Every row comes from one small tree of marks. The marks that hang from a mark follow it in brackets, in alphabetical order. Every link used is in the known rows. Which tree was each row made from?
Known rows:
banub[futub[dinan puzi tezib] vede]: |  0.06 |  0.65 | -2.55 |  1.18 | -1.34 | -3.81 | -2.27 | -2.15 |  1.22 |  1.09 |  0.57 | -4.69 |  3.20 |  2.37 |  1.70 |  4.18 |  1.01 | -0.65 | -1.45 |  1.40 |  0.83 | -1.12 |
dinan[futub[bano banub letov puzi tezib]]: |  3.43 |  1.58 | -4.36 |  4.52 | -3.33 | -1.27 | -2.34 | -1.01 | -2.53 |  1.85 |  1.42 | -3.60 |  2.67 |  4.89 |  1.45 | -1.57 | -2.10 | -0.30 | -1.85 |  0.34 |  1.82 | -1.23 |
puzi[futub[dinan letov tezib]]: |  2.89 |  2.77 | -3.82 |  1.75 |  0.85 | -4.03 | -2.98 | -0.21 | -2.57 | -0.52 | -0.94 | -5.07 |  1.98 |  2.10 |  2.92 |  1.60 |  1.94 |  2.26 | -3.25 |  0.26 |  1.74 |  0.18 |
puzi[futub[bano banub dinan]]: | -0.44 | -0.14 | -3.69 | -0.91 | -2.29 | -4.17 | -0.16 | -3.73 | -2.63 | -0.69 |  2.01 | -3.95 |  2.42 |  4.26 |  3.18 |  1.13 | -0.55 |  0.48 | -0.22 |  1.75 |  1.37 |  1.19 |
tezib[futub[banub letov]]: |  2.00 |  0.70 | -4.12 |  1.71 | -0.84 | -3.51 |  0.24 |  1.10 | -4.99 |  2.39 | -0.84 | -3.56 |  1.77 |  0.42 |  1.26 |  0.04 | -1.20 |  1.56 |  1.46 |  3.07 | -0.32 |  0.98 |
banub[futub[bano dinan letov tezib] vede]: |  0.85 |  2.43 | -2.10 |  3.45 | -1.64 | -1.17 | -4.37 | -4.02 | -0.25 | -0.47 |  0.82 | -6.31 |  0.82 |  1.21 |  3.51 |  3.11 |  1.49 |  2.04 | -3.21 | -1.13 |  2.81 | -1.98 |
banub[futub[puzi tezib]]: |  0.67 | -0.03 | -4.80 | -0.35 | -2.37 | -7.78 | -2.54 |  1.65 | -0.04 |  0.73 |  1.85 | -2.48 |  3.96 |  1.97 | -0.24 |  3.37 |  0.81 | -0.80 |  0.43 |  4.01 |  0.72 | -0.07 |
dinan[futub[banub[vede]]]: | -0.51 | -0.25 | -2.85 |  0.87 | -2.21 | -1.39 |  1.09 | -0.33 | -2.08 |  3.65 | -1.36 | -3.77 |  1.58 |  1.32 | -0.02 |  1.66 | -2.03 | -0.82 |  2.05 |  2.20 | -2.06 |  1.28 |
tezib[futub[bano banub dinan]]: |  0.30 |  0.22 | -1.94 |  0.85 | -2.05 | -2.23 |  0.74 | -4.25 | -3.09 | -0.17 |  1.59 | -4.38 |  4.36 |  3.22 |  1.57 | -0.94 |  0.12 |  1.85 | -1.62 |  3.01 |  0.72 |  1.82 |
vede[banub]: | -0.70 |  0.17 | -5.85 | -1.66 | -0.45 | -6.47 |  0.35 |  4.21 | -2.18 |  2.58 |  0.41 | -2.46 |  1.12 |  1.41 |  0.08 |  4.93 | -0.79 |  0.92 |  2.17 |  4.55 | -1.00 |  2.62 |
futub[bano banub[vede] dinan letov]: | -0.26 |  1.13 | -3.05 |  2.88 | -2.14 |  0.43 | -1.45 | -4.38 | -2.40 |  1.60 |  0.02 | -5.40 |  0.42 |  2.96 |  4.75 |  2.25 | -2.11 |  1.63 |  0.64 | -1.55 |  1.60 | -1.21 |
vede[banub[futub[letov puzi tezib]]]: |  2.25 |  0.92 | -7.06 |  2.28 | -0.74 | -6.09 | -2.69 |  4.30 | -1.38 |  3.09 |  1.38 | -3.44 | -0.65 |  1.59 |  2.02 |  4.36 | -0.13 |  0.27 |  0.11 |  2.47 |  1.08 | -0.99 |
tezib[futub[dinan]]: |  0.93 |  0.87 | -1.47 | -0.02 | -0.34 | -4.48 |  0.20 | -1.05 | -2.64 | -0.20 | -0.21 | -4.41 |  5.00 |  1.58 |  0.04 |  0.57 |  2.16 |  1.97 | -1.85 |  3.95 |  0.09 |  3.32 |
letov[futub[banub dinan]]: | -0.77 |  1.69 | -2.21 |  0.34 | -0.53 | -2.79 |  0.95 |  0.52 | -2.61 |  0.77 |  0.45 | -4.51 |  1.38 |  1.61 | -0.40 |  0.06 | -0.01 | -1.42 |  0.21 |  1.29 |  1.47 |  1.44 |
futub[bano banub[vede] tezib]: | -0.37 |  0.36 | -3.40 |  0.79 | -2.56 | -1.41 | -1.25 | -2.64 | -0.81 |  2.01 |  0.43 | -4.03 |  2.69 |  2.86 |  1.30 |  3.20 | -2.69 |  1.83 |  0.79 |  2.04 | -0.02 | -2.15 |
futub[bano banub dinan letov tezib]: |  1.55 |  2.88 | -2.98 |  3.09 | -1.00 | -0.69 | -2.09 | -2.10 | -2.64 |  0.54 |  0.89 | -4.86 |  3.01 |  4.00 |  3.33 |  0.00 | -0.11 |  2.06 | -3.36 | -1.07 |  2.35 | -1.17 |
letov[futub[bano banub[vede] tezib]]: |  0.03 |  0.97 | -2.90 |  1.82 | -2.07 | -0.97 | -1.12 | -1.90 | -0.77 |  1.23 |  0.89 | -5.04 |  0.61 |  1.13 | -0.39 |  1.89 | -3.16 |  0.23 |  0.77 |  1.61 |  1.95 | -2.70 |
letov[futub[bano banub dinan puzi tezib]]: |  0.96 |  1.54 | -2.92 |  2.55 | -1.74 | -1.92 | -1.49 | -2.57 | -0.95 | -0.22 |  2.91 | -4.80 |  2.95 |  4.77 |  0.56 | -1.00 | -1.27 | -1.09 | -2.27 |  0.56 |  4.06 | -1.55 |
futub[banub[vede] letov puzi]: |  0.33 | -0.37 | -6.24 |  2.04 | -2.35 | -2.89 | -1.03 | -0.09 | -2.61 |  4.37 | -0.89 | -3.48 |  0.16 |  2.69 |  3.45 |  3.65 | -4.45 | -0.66 |  4.83 |  0.79 |  0.12 | -1.93 |

Write each row's tree:
| -0.72 |  1.34 | -2.21 |  0.83 | -1.79 | -2.21 | -0.14 | -2.50 | -2.23 | -0.77 |  2.15 | -4.68 |  1.75 |  2.36 |  0.48 | -0.50 | -0.60 | -0.52 | -0.65 |  0.73 |  3.17 |  0.82 |	letov[futub[bano banub dinan]]
|  1.66 |  1.81 | -3.94 |  2.89 |  0.77 | -0.61 | -1.56 | -2.37 | -2.33 |  2.22 | -2.09 | -6.14 | -0.45 |  2.34 |  4.46 |  2.39 | -0.73 |  1.61 | -1.38 | -0.80 | -0.02 | -2.49 |	puzi[futub[banub[vede] dinan letov tezib]]
| -0.53 | -0.59 | -4.98 |  0.69 | -3.55 | -4.54 | -0.63 | -0.70 | -2.08 |  0.21 |  3.11 | -2.86 |  1.89 |  3.30 | -0.03 |  0.24 | -3.53 | -1.93 |  3.17 |  2.51 |  3.33 | -0.78 |	letov[futub[bano banub puzi]]
|  1.72 |  1.86 | -4.64 |  2.52 | -1.82 | -2.30 | -2.34 |  0.17 | -2.96 |  1.21 |  1.21 | -3.72 |  2.39 |  2.69 |  2.10 |  1.06 | -1.69 |  2.17 | -0.52 |  0.77 |  1.57 | -1.41 |	futub[bano banub letov tezib]
| -0.02 |  1.66 | -1.71 |  0.48 | -1.89 | -4.16 | -2.72 | -2.43 |  0.07 | -1.78 |  2.64 | -4.23 |  4.31 |  2.37 |  0.99 |  1.98 |  3.15 |  1.25 | -3.94 |  1.69 |  2.31 |  0.86 |	banub[futub[bano dinan tezib]]
|  2.11 |  1.99 | -3.73 |  3.18 | -2.27 | -4.03 | -4.53 | -2.51 | -0.64 | -1.14 |  2.65 | -4.54 |  2.55 |  3.66 |  3.21 |  1.52 |  1.65 |  0.36 | -3.59 | -0.59 |  4.46 | -1.27 |	banub[futub[bano dinan letov puzi tezib]]
|  2.01 |  1.22 | -2.69 |  3.12 | -1.44 | -0.78 | -0.53 | -3.89 | -4.15 |  0.17 |  1.03 | -4.91 |  2.34 |  2.63 |  3.05 | -1.42 | -0.18 |  2.47 | -1.87 |  0.86 |  2.03 |  0.67 |	tezib[futub[bano banub dinan letov]]
|  1.59 |  0.22 | -4.73 |  4.03 | -4.35 | -0.19 | -1.64 | -3.35 | -2.36 |  2.93 |  0.73 | -4.16 |  0.23 |  3.96 |  3.11 |  0.91 | -4.49 | -1.26 |  1.80 | -0.25 |  1.42 | -1.38 |	dinan[futub[bano banub[vede] letov puzi]]
|  1.04 |  1.40 | -2.75 |  2.26 | -0.52 | -2.81 | -0.39 |  0.16 | -1.20 |  1.40 |  1.05 | -4.43 |  3.08 |  3.91 | -0.23 | -0.42 | -0.48 | -1.69 | -1.64 |  1.02 |  2.25 | -1.10 |	letov[futub[banub dinan puzi tezib]]
| -1.08 | -0.54 | -4.79 |  0.06 | -2.48 | -5.88 | -1.33 | -1.65 | -0.44 |  0.12 |  3.79 | -3.30 |  1.05 |  3.82 |  2.75 |  4.13 |  0.70 | -0.86 | -0.57 |  2.70 |  2.41 |  1.27 |	vede[banub[futub[bano dinan puzi]]]
|  1.32 |  0.61 | -5.13 |  3.07 | -3.31 | -3.92 | -4.71 | -2.67 |  0.14 |  0.54 |  1.87 | -4.66 |  0.54 |  1.69 |  2.94 |  4.09 | -1.71 |  0.64 |  0.46 |  0.67 |  2.98 | -3.39 |	banub[futub[bano letov puzi tezib] vede]
|  1.16 |  1.59 | -2.65 |  0.85 | -0.96 | -4.84 | -1.81 | -0.12 | -0.46 |  0.63 |  0.44 | -3.66 |  5.92 |  4.58 |  0.54 |  1.91 |  0.75 | -0.22 | -2.32 |  2.08 |  1.22 |  0.45 |	futub[dinan puzi tezib]
|  0.09 |  1.95 | -1.56 | -0.11 | -0.45 | -4.99 | -1.71 |  0.51 | -0.27 | -0.38 |  0.88 | -4.30 |  4.19 |  1.46 |  0.33 |  2.45 |  3.83 |  0.67 | -3.47 |  2.00 |  0.85 |  1.50 |	banub[futub[dinan tezib]]
|  0.73 |  0.99 | -3.28 |  0.16 | -1.35 | -2.93 | -1.23 | -3.56 | -1.93 | -0.78 |  1.52 | -4.52 |  3.08 |  4.62 |  2.49 |  0.77 |  0.07 |  1.57 | -2.84 |  1.41 |  1.34 | -0.33 |	puzi[futub[bano banub dinan tezib]]
|  2.13 |  0.39 | -5.02 |  3.65 | -3.89 | -2.53 | -1.47 | -1.19 | -3.42 |  1.94 |  2.05 | -3.20 |  1.67 |  4.72 |  2.02 | -1.04 | -2.95 | -1.08 |  0.93 |  0.40 |  1.96 |  0.02 |	dinan[futub[bano banub letov puzi]]
|  1.34 |  1.79 | -4.37 |  1.89 | -1.29 | -4.84 | -2.15 |  0.17 | -2.53 |  1.02 |  0.17 | -3.77 |  3.18 |  3.42 |  2.81 |  1.93 | -0.10 | -0.01 |  0.12 |  0.01 |  2.39 |  0.94 |	futub[dinan letov puzi]
|  0.44 | -0.22 | -6.06 |  0.99 | -1.08 | -3.12 | -0.79 | -0.70 | -3.39 |  2.82 | -1.79 | -4.41 | -1.66 |  0.86 |  3.82 |  3.88 | -2.99 |  0.72 |  3.98 |  1.23 | -0.62 | -1.30 |	puzi[futub[banub[vede] letov]]
|  1.28 |  1.27 | -3.76 |  1.03 | -2.62 | -5.38 | -3.03 | -0.35 | -0.42 | -1.02 |  2.81 | -3.57 |  3.44 |  2.56 | -1.52 |  0.99 | -1.86 | -0.63 | -0.24 |  2.94 |  4.26 | -1.25 |	letov[futub[bano puzi tezib]]
|  0.18 |  1.47 | -1.93 |  0.73 | -1.67 | -1.71 | -0.86 | -2.57 | -1.42 |  0.08 |  1.64 | -4.16 |  4.70 |  4.65 |  1.64 |  0.57 |  0.22 |  1.33 | -3.08 |  1.12 |  1.25 | -0.17 |	futub[bano banub dinan tezib]
|  1.88 | -0.84 | -5.16 |  3.50 | -3.34 | -1.42 | -1.38 | -4.15 | -2.84 |  2.49 |  0.89 | -4.35 |  0.92 |  2.74 |  3.58 |  1.53 | -4.45 |  1.18 |  3.00 |  1.90 |  1.59 | -2.27 |	tezib[futub[bano banub[vede] letov puzi]]
|  0.61 | -0.81 | -3.11 | -0.30 | -2.89 | -3.92 |  0.52 | -2.11 | -3.33 |  0.57 |  1.72 | -3.22 |  3.96 |  2.21 |  0.32 |  0.23 | -1.52 |  1.81 |  1.13 |  4.63 |  0.08 |  1.58 |	tezib[futub[bano banub]]
|  0.02 |  0.14 | -4.79 | -0.08 | -1.59 | -5.95 | -2.01 |  1.60 | -0.26 |  0.59 |  3.04 | -3.41 |  0.98 |  1.47 |  0.39 |  4.68 |  0.91 |  1.57 | -1.37 |  4.17 |  1.06 |  0.44 |	vede[banub[futub[bano tezib]]]
| -0.34 |  1.40 | -2.89 |  1.73 | -0.59 | -2.93 | -2.24 | -1.35 | -1.32 |  0.91 | -0.59 | -5.42 | -0.15 | -0.32 |  3.46 |  4.30 |  1.61 |  0.52 |  0.06 | -0.48 |  1.36 | -0.06 |	banub[futub[dinan letov] vede]
|  0.96 |  0.95 | -4.61 |  1.44 | -1.91 | -2.94 | -1.58 | -3.38 | -3.96 | -0.57 |  1.45 | -4.67 |  0.43 |  3.51 |  4.79 |  0.57 | -0.55 |  1.13 | -0.55 | -0.20 |  2.51 |  0.20 |	puzi[futub[bano banub dinan letov]]
|  1.42 |  2.29 | -2.68 |  1.89 | -0.17 | -4.51 | -1.55 |  0.30 | -0.51 | -0.18 |  0.92 | -4.82 |  3.59 |  2.90 | -1.19 |  0.55 |  0.61 | -1.21 | -2.51 |  1.42 |  3.12 | -0.24 |	letov[futub[dinan puzi tezib]]
| -0.73 |  0.16 | -2.77 |  2.32 | -3.21 | -1.02 | -0.56 | -4.83 | -0.70 |  0.47 |  1.77 | -5.21 |  0.53 |  3.79 |  2.01 |  1.27 | -3.63 | -1.99 |  1.51 |  0.18 |  3.39 | -1.75 |	letov[futub[bano banub[vede] dinan puzi]]
|  1.15 |  0.41 | -4.48 | -1.16 | -1.88 | -6.55 | -2.86 | -1.39 | -1.41 | -1.47 |  1.69 | -3.42 |  3.30 |  2.38 |  0.39 |  2.49 | -0.16 |  1.87 | -0.84 |  3.59 |  1.48 |  0.21 |	puzi[futub[bano tezib]]
|  0.24 | -2.01 | -4.36 |  1.25 | -3.73 | -2.48 | -0.08 | -4.74 | -1.75 |  2.08 |  1.23 | -3.60 |  2.67 |  3.15 |  1.77 |  1.79 | -4.27 |  0.48 |  3.13 |  4.29 |  0.41 | -0.97 |	tezib[futub[bano banub[vede] puzi]]
|  0.59 |  0.91 | -3.32 |  1.60 | -2.61 | -2.47 | -1.42 | -3.06 | -1.13 |  0.79 |  2.37 | -3.83 |  5.20 |  6.53 |  2.27 |  0.44 | -1.12 | -0.04 | -2.21 |  1.23 |  1.90 | -1.09 |	futub[bano banub dinan puzi tezib]
| -0.05 |  0.45 | -3.22 |  1.57 | -2.86 | -3.10 | -0.44 | -2.87 | -1.81 | -0.28 |  2.90 | -4.03 |  2.10 |  4.45 |  1.16 | -0.42 | -2.09 | -2.19 |  0.26 |  0.84 |  3.82 | -0.19 |	letov[futub[bano banub dinan puzi]]
|  0.36 |  1.23 | -2.67 |  2.93 | -0.65 | -0.53 | -0.49 | -1.95 | -0.09 |  2.32 | -0.11 | -5.70 |  1.37 |  3.00 |  0.63 |  1.23 | -1.92 | -1.64 | -0.50 |  0.49 |  1.62 | -2.65 |	letov[futub[banub[vede] dinan puzi tezib]]
|  0.48 |  2.12 | -1.67 |  2.05 | -0.89 | -1.01 | -0.89 | -2.16 | -1.44 | -0.60 |  2.07 | -5.35 |  2.67 |  2.87 | -0.14 | -1.00 | -0.07 |  0.23 | -3.21 |  0.38 |  3.12 | -0.86 |	letov[futub[bano banub dinan tezib]]
|  1.52 |  2.09 | -2.25 |  2.30 | -1.73 | -3.56 | -2.91 | -2.45 | -0.07 | -1.97 |  2.52 | -4.92 |  3.88 |  3.80 | -0.55 | -0.03 | -0.17 | -0.42 | -3.11 |  1.11 |  4.76 | -0.80 |	letov[futub[bano dinan puzi tezib]]
|  2.21 |  1.01 | -5.68 |  3.03 | -2.71 | -3.14 | -2.93 | -0.61 | -2.44 |  1.92 |  2.10 | -3.18 |  2.77 |  4.69 |  2.94 |  0.98 | -3.20 |  0.93 |  0.25 |  0.85 |  2.24 | -2.41 |	futub[bano banub letov puzi tezib]
|  0.89 |  0.63 | -2.24 |  2.25 | -2.85 |  0.59 | -0.66 | -2.88 | -0.96 |  2.24 |  0.25 | -4.55 |  2.88 |  2.94 |  0.12 |  0.82 | -2.22 |  0.51 | -1.20 |  1.68 | -0.36 | -0.95 |	dinan[futub[bano banub[vede] tezib]]
| -0.32 |  0.53 | -4.48 |  1.07 | -1.79 | -4.41 | -2.30 |  0.47 | -1.57 |  1.70 | -0.36 | -4.24 | -0.64 | -1.55 |  2.16 |  5.20 | -0.07 |  0.45 |  2.88 |  1.12 |  0.71 | -0.18 |	banub[futub[letov] vede]
|  2.23 |  2.24 | -4.18 |  2.28 |  0.60 | -2.70 | -1.79 | -0.25 | -3.29 |  1.24 | -0.64 | -5.03 |  0.90 |  3.11 |  3.48 |  0.74 |  0.62 |  1.61 | -2.50 | -0.15 |  0.69 | -0.75 |	puzi[futub[banub dinan letov tezib]]
|  3.85 |  2.42 | -4.11 |  4.00 | -2.98 | -2.86 | -3.92 | -0.72 | -1.82 |  0.39 |  1.44 | -3.71 |  3.58 |  3.88 |  0.55 | -0.29 | -1.22 |  0.36 | -2.58 |  0.75 |  2.63 | -0.31 |	dinan[futub[bano letov puzi tezib]]
